Each row was made from one walk, in order. Every step used is in the known rows, and no mark comes twice. Write each row's walk.
Known rows
j > t > n: [-0.04 -0.16 -0.08 -0.17  0.15  0.09  0.07 -0.14  0.04  0.10  0.14  0.12
  0.00 -0.23  0.04 -0.09 -0.57 -0.26  0.44 -0.07  0.41  0.12  0.05  0.30
  0.00 -0.42  0.07]
n > t > c > g > e: [-0.23  0.01  0.13  0.43  0.16 -0.18  0.11 -0.09  0.11 -0.26  0.63 -0.01
 -0.16  0.12  0.07  0.30  0.16  0.05 -0.30 -0.10  0.03  0.22 -0.02  0.39
 -0.08  0.32 -0.22]
g > e > t > c: [-0.01  0.23  0.02  0.19 -0.15 -0.06 -0.09  0.19 -0.23 -0.16  0.17  0.13
  0.33 -0.33 -0.01  0.11  0.56  0.02 -0.36  0.19 -0.07  0.35 -0.20  0.41
 -0.27  0.02 -0.07]
q > n > t: [-0.01  0.16 -0.21  0.19 -0.06 -0.12 -0.05 -0.17 -0.23 -0.30 -0.18 -0.37
 -0.24 -0.03  0.16  0.20 -0.14 -0.04  0.03 -0.16 -0.01 -0.13  0.00 -0.15
  0.21  0.27 -0.04]
u > t > n: [-0.20 -0.29  0.05 -0.17 -0.07  0.23  0.20 -0.21 -0.10  0.24  0.02  0.12
  0.30 -0.25 -0.02 -0.22 -0.13 -0.08  0.12  0.04  0.54 -0.17 -0.11  0.13
 -0.07 -0.18  0.04]
n > t > c > g: [-0.26 -0.04  0.08  0.32  0.20  0.01  0.18 -0.04  0.01 -0.23  0.68 -0.23
 -0.14  0.21 -0.01  0.04  0.00 -0.16  0.13 -0.14 -0.06  0.09  0.04  0.09
  0.00  0.18 -0.28]
v > t > c > g > e: [ 0.12  0.27  0.31  0.31  0.49 -0.11  0.19  0.06  0.50 -0.19  0.34  0.03
  0.05  0.27  0.10  0.13  0.16  0.35 -0.22 -0.19 -0.07  0.38  0.10  0.45
 -0.23  0.03 -0.01]
n > t > e > g: [-0.05  0.31 -0.26 -0.32  0.03  0.05  0.24  0.03  0.02 -0.05  0.26 -0.05
 -0.02  0.33 -0.31 -0.14  0.21 -0.48  0.45  0.21 -0.26 -0.25  0.04 -0.58
  0.10  0.10 -0.02]
j > t: [ 0.05 -0.15 -0.29 -0.05  0.03 -0.08  0.20  0.00 -0.09  0.09  0.09 -0.04
 -0.11 -0.19  0.14 -0.19 -0.33 -0.34  0.34 -0.16  0.10 -0.04  0.07  0.17
  0.09 -0.27  0.05]
v > t > n > q: [ 0.42  0.24  0.21 -0.21  0.42  0.34  0.11 -0.08  0.42 -0.19 -0.38  0.13
  0.07  0.02 -0.04 -0.13 -0.28 -0.01  0.45 -0.26 -0.19  0.39  0.02  0.23
  0.03 -0.30  0.16]
u > t: [-0.10 -0.33 -0.16 -0.03 -0.15  0.05  0.34 -0.05 -0.29  0.23  0.05 -0.05
  0.21 -0.16  0.08 -0.30  0.09 -0.20  0.05 -0.07  0.26 -0.28 -0.07 -0.03
 -0.04  0.01  0.02]
v > t: [ 0.27  0.17 -0.03  0.05  0.29  0.03  0.39 -0.01  0.26 -0.04 -0.08 -0.04
 -0.07  0.09  0.12  0.04 -0.05 -0.09  0.30 -0.16 -0.26  0.01  0.21 -0.11
  0.09 -0.16  0.14]
n > t > v: [-0.19  0.03 -0.22  0.27  0.00  0.05  0.18  0.02 -0.07 -0.08  0.40 -0.29
  0.09  0.08 -0.06  0.26  0.03 -0.66  0.25 -0.02  0.10 -0.06 -0.03 -0.33
  0.13  0.13 -0.29]
g > e > q > n: [ 0.22 -0.07  0.01  0.06 -0.31 -0.21 -0.35 -0.05 -0.08  0.09 -0.46  0.06
 -0.17 -0.16  0.22  0.19 -0.04  0.63 -0.50  0.03 -0.03 -0.12 -0.18  0.15
  0.03  0.06  0.11]
e > q: [ 0.13 -0.35 -0.03 -0.11 -0.25  0.07  0.05  0.00 -0.08  0.32 -0.02  0.10
 -0.19 -0.12  0.05 -0.07 -0.06  0.08  0.15  0.00 -0.25 -0.30 -0.02 -0.15
  0.10 -0.22 -0.02]
u > t > c > g > e > q: [-0.27 -0.40  0.31  0.01 -0.30 -0.05  0.07 -0.03 -0.10  0.47  0.41  0.23
  0.14 -0.05  0.00 -0.24  0.10  0.33 -0.54  0.04  0.23  0.08 -0.22  0.31
 -0.33  0.00 -0.14]
g > e: [ 0.16 -0.14 -0.12  0.19 -0.02 -0.22  0.09  0.02 -0.01 -0.05 -0.05  0.14
 -0.04 -0.16  0.19  0.26  0.25  0.22 -0.21 -0.07 -0.01 -0.19 -0.07  0.36
  0.04  0.11  0.05]
g > e > t: [ 0.06  0.09 -0.10  0.17 -0.06 -0.16  0.12  0.19 -0.23 -0.06 -0.21  0.18
  0.14 -0.33  0.15  0.30  0.45 -0.01 -0.40  0.20 -0.03  0.14 -0.05  0.31
 -0.05  0.05  0.07]
c > g > e > q: [ 0.05 -0.41  0.19  0.11  0.02 -0.15  0.03  0.08  0.13  0.30  0.00  0.30
 -0.30  0.05  0.18  0.23  0.00  0.49 -0.42 -0.02 -0.01 -0.12 -0.05  0.27
 -0.06 -0.01 -0.03]
j > t > e: [-0.01  0.00 -0.30 -0.38  0.04 -0.06 -0.08 -0.07  0.14  0.03 -0.02  0.09
  0.00 -0.04 -0.05 -0.37 -0.19 -0.41  0.46 -0.02  0.13 -0.02  0.25 -0.11
  0.02 -0.21  0.10]
j > t > u: [ 0.00 -0.24 -0.31 -0.09 -0.03 -0.10 -0.03  0.00  0.13  0.10 -0.11  0.07
 -0.01 -0.10 -0.01 -0.32 -0.56 -0.34  0.38 -0.04 -0.04 -0.08  0.34  0.24
  0.27 -0.22  0.39]
v > t > n: [ 0.19  0.19  0.16 -0.08  0.39  0.25  0.24 -0.12  0.39 -0.04  0.00  0.08
  0.06  0.04  0.02  0.09 -0.26  0.03  0.43 -0.08  0.02  0.09  0.18  0.05
  0.03 -0.31  0.12]
q > n: [ 0.20 -0.02 -0.11  0.09 -0.04 -0.09 -0.19 -0.02 -0.20 -0.12 -0.38 -0.27
 -0.03 -0.05  0.17  0.01 -0.06  0.40 -0.05 -0.18  0.08 -0.25 -0.10  0.02
  0.04  0.11  0.03]
c > g > e > q > n > t: [-0.08 -0.07  0.17  0.24 -0.04 -0.21 -0.17 -0.14 -0.01 -0.02 -0.19 -0.05
 -0.51  0.03  0.24  0.46 -0.22  0.46 -0.61 -0.06  0.04  0.02 -0.01  0.11
  0.13  0.29 -0.03]

Which walk is each row?
[-0.12  0.05 -0.06  0.14 -0.30  0.09 -0.26 -0.08 -0.15  0.05  0.00 -0.39
 -0.05  0.06 -0.04  0.20 -0.26 -0.22 -0.03  0.03  0.08 -0.06 -0.13 -0.54
  0.11  0.05 -0.22]
e > q > n > t > v
[-0.12  0.19 -0.16  0.28 -0.06  0.00 -0.16 -0.05 -0.15 -0.23  0.02 -0.53
  0.09  0.08  0.01  0.31 -0.13 -0.28  0.01 -0.08  0.24 -0.01 -0.14 -0.32
  0.11  0.25 -0.20]
q > n > t > v
[ 0.03 -0.32  0.10 -0.30 -0.05  0.34  0.09 -0.16 -0.10  0.13 -0.29  0.17
  0.27 -0.20 -0.09 -0.47 -0.18 -0.09  0.17 -0.17  0.26  0.12 -0.25  0.30
 -0.07 -0.17  0.03]
u > t > n > q
[-0.17  0.20  0.11  0.46  0.15 -0.27 -0.26 -0.13  0.00 -0.38  0.29 -0.30
 -0.14  0.14  0.14  0.30  0.00  0.45 -0.49 -0.16  0.16  0.29 -0.13  0.41
 -0.10  0.45 -0.14]
q > n > t > c > g > e
[-0.18 -0.23  0.03  0.09  0.27 -0.04  0.04  0.11  0.00  0.07  0.60 -0.16
 -0.02  0.07  0.02 -0.27 -0.34 -0.10  0.22 -0.22  0.21  0.26 -0.02  0.40
 -0.20 -0.22 -0.15]
j > t > c > g
[ 0.11  0.02  0.04 -0.38 -0.31  0.05 -0.57 -0.07  0.04  0.06 -0.57 -0.01
 -0.06  0.07 -0.07 -0.27 -0.04  0.43  0.03  0.12 -0.08 -0.27  0.07 -0.46
  0.01 -0.03  0.09]
t > e > q > n
[-0.09  0.03 -0.10  0.11  0.01  0.13  0.00  0.38 -0.30  0.05  0.04 -0.13
  0.46 -0.16 -0.14  0.13  0.31 -0.41  0.03  0.12  0.13  0.08 -0.12 -0.19
 -0.10 -0.10 -0.20]
e > t > v
[ 0.16 -0.24  0.01  0.01 -0.27 -0.11  0.01 -0.02  0.03  0.27 -0.12  0.30
 -0.16 -0.17  0.15  0.16  0.11  0.27 -0.26  0.08 -0.15 -0.21 -0.05  0.15
  0.02 -0.09  0.04]
g > e > q
[-0.20 -0.03  0.25  0.17 -0.12  0.03 -0.30 -0.10 -0.11 -0.06  0.28 -0.30
 -0.35  0.19  0.00  0.02 -0.31  0.31 -0.17 -0.09 -0.06  0.11 -0.06 -0.11
 -0.03  0.12 -0.24]
e > q > n > t > c > g
[-0.15  0.14 -0.10  0.21 -0.09  0.07  0.12 -0.12 -0.10 -0.26  0.59 -0.20
 -0.07  0.03 -0.03 -0.03  0.11 -0.40  0.29 -0.07 -0.16  0.02 -0.01 -0.03
  0.05  0.12 -0.21]
n > t > c
[ 0.01  0.47 -0.20 -0.27 -0.02 -0.04 -0.11 -0.04 -0.06 -0.19 -0.14 -0.27
 -0.01  0.35 -0.26 -0.12  0.08 -0.16  0.22  0.12 -0.11 -0.19 -0.08 -0.63
  0.07  0.24  0.05]
q > n > t > e > g
[-0.24 -0.10  0.24  0.24 -0.07 -0.11  0.00 -0.10  0.11  0.04  0.63  0.15
 -0.30  0.07  0.01  0.25  0.03  0.11 -0.35  0.01 -0.13  0.21 -0.03  0.18
 -0.06  0.13 -0.22]
n > t > c > g > e > q
[ 0.06 -0.16 -0.01 -0.41 -0.27  0.12 -0.20 -0.03  0.13  0.24 -0.17  0.25
 -0.07  0.08 -0.13 -0.30  0.09  0.07  0.24  0.17 -0.25 -0.31  0.16 -0.42
  0.06 -0.18  0.03]
t > e > q
[-0.11  0.19 -0.19 -0.18  0.03 -0.02  0.04 -0.16  0.09 -0.23  0.07  0.03
 -0.11  0.09 -0.09 -0.03  0.16 -0.45  0.38  0.04 -0.13 -0.16  0.27 -0.42
  0.18  0.15 -0.03]
n > t > e
[-0.13  0.03 -0.09 -0.35 -0.23  0.10 -0.08 -0.19  0.07  0.04  0.06  0.19
 -0.31  0.05 -0.14 -0.12  0.01 -0.39  0.31  0.18 -0.29 -0.19  0.24 -0.63
  0.24 -0.02 -0.04]
n > t > e > q
[ 0.13  0.13 -0.18 -0.39  0.03  0.08  0.09  0.17  0.04  0.08  0.04  0.04
  0.21  0.32 -0.32 -0.33  0.26 -0.04  0.38  0.21 -0.18 -0.36 -0.07 -0.42
 -0.08 -0.04  0.07]
t > e > g
[-0.06  0.09 -0.05  0.26 -0.07 -0.06  0.01  0.30 -0.18 -0.01  0.02  0.04
  0.47 -0.25  0.00  0.39  0.47 -0.29 -0.38  0.22  0.19  0.23 -0.17  0.13
 -0.15  0.02 -0.11]
g > e > t > v
[ 0.25  0.11 -0.03  0.01  0.26  0.01  0.18  0.03  0.47 -0.03 -0.27  0.05
  0.05  0.18 -0.01 -0.12 -0.26 -0.06  0.33 -0.06 -0.41 -0.06  0.50 -0.09
  0.30 -0.12  0.48]
v > t > u
[ 0.17  0.01  0.15 -0.20  0.09  0.37 -0.14  0.15 -0.18 -0.16 -0.46  0.22
  0.23 -0.36 -0.13 -0.10  0.02 -0.13  0.15  0.00 -0.02  0.41 -0.18  0.34
 -0.04 -0.23  0.02]
e > t > n > q
[-0.08 -0.13  0.11  0.23  0.16 -0.19 -0.08  0.31  0.08 -0.01 -0.32  0.33
  0.09 -0.10  0.06  0.19  0.13  0.27 -0.52  0.18 -0.06  0.13  0.27  0.50
  0.09  0.17  0.36]
c > g > e > t > u
[ 0.08 -0.10  0.35 -0.01  0.37  0.11 -0.11  0.20  0.04 -0.17 -0.41  0.38
  0.13 -0.23  0.01  0.19  0.07  0.26 -0.38 -0.06  0.16  0.62 -0.17  0.78
 -0.14 -0.04  0.02]
c > g > e > t > n > q
[-0.21  0.11  0.11  0.35  0.14 -0.07 -0.21 -0.09 -0.12 -0.35  0.27 -0.46
 -0.15  0.20  0.05  0.08 -0.16  0.23 -0.11 -0.26  0.11  0.13 -0.07  0.06
 -0.07  0.31 -0.23]
q > n > t > c > g
[ 0.25  0.23  0.13 -0.46  0.07  0.17  0.03 -0.02  0.47  0.15 -0.24  0.24
 -0.10  0.20 -0.10 -0.26 -0.02 -0.06  0.39  0.11 -0.41 -0.03  0.36 -0.57
  0.05 -0.30  0.15]
v > t > e > q
[-0.06 -0.08  0.12  0.27  0.23 -0.19  0.14  0.27 -0.13 -0.03 -0.12  0.19
  0.00 -0.16  0.18  0.36  0.37  0.18 -0.53  0.06  0.10  0.19 -0.01  0.48
 -0.10  0.13 -0.03]
c > g > e > t
[ 0.17 -0.19  0.02 -0.07 -0.31  0.03 -0.32 -0.03 -0.19  0.17 -0.39 -0.15
 -0.21 -0.07  0.10 -0.05 -0.25  0.49 -0.10 -0.02 -0.08 -0.27 -0.13 -0.16
  0.07 -0.10  0.05]
e > q > n
[-0.07 -0.01 -0.18 -0.51 -0.19  0.10  0.32  0.09 -0.15  0.31  0.05  0.05
  0.43  0.21 -0.34 -0.62  0.30 -0.27  0.26  0.23  0.11 -0.37 -0.13 -0.49
 -0.18 -0.04  0.09]
u > t > e > g
[ 0.29  0.52 -0.01 -0.41  0.31  0.13  0.34  0.15  0.39  0.06 -0.05  0.00
  0.19  0.46 -0.30 -0.30  0.16 -0.17  0.51  0.13 -0.34 -0.08  0.13 -0.56
 -0.08 -0.18  0.21]
v > t > e > g
[-0.12 -0.10  0.04 -0.50 -0.48  0.06 -0.37 -0.16 -0.16  0.31 -0.56 -0.02
  0.15 -0.05 -0.10 -0.55 -0.07  0.20 -0.12  0.12  0.21 -0.24  0.00 -0.48
 -0.08 -0.01  0.12]
u > t > e > q > n
[ 0.01  0.09 -0.05  0.13 -0.33 -0.18 -0.20 -0.19 -0.08 -0.05 -0.25 -0.03
 -0.40 -0.16  0.20  0.40 -0.14  0.22 -0.42  0.05 -0.09 -0.02 -0.08 -0.06
  0.19  0.21  0.06]
g > e > q > n > t
[-0.19 -0.07  0.14  0.37  0.22 -0.09  0.05  0.39 -0.05  0.03  0.06  0.04
  0.34 -0.05  0.02  0.44  0.37 -0.07 -0.53  0.13  0.34  0.30 -0.14  0.28
 -0.21  0.09 -0.20]
c > g > e > t > v
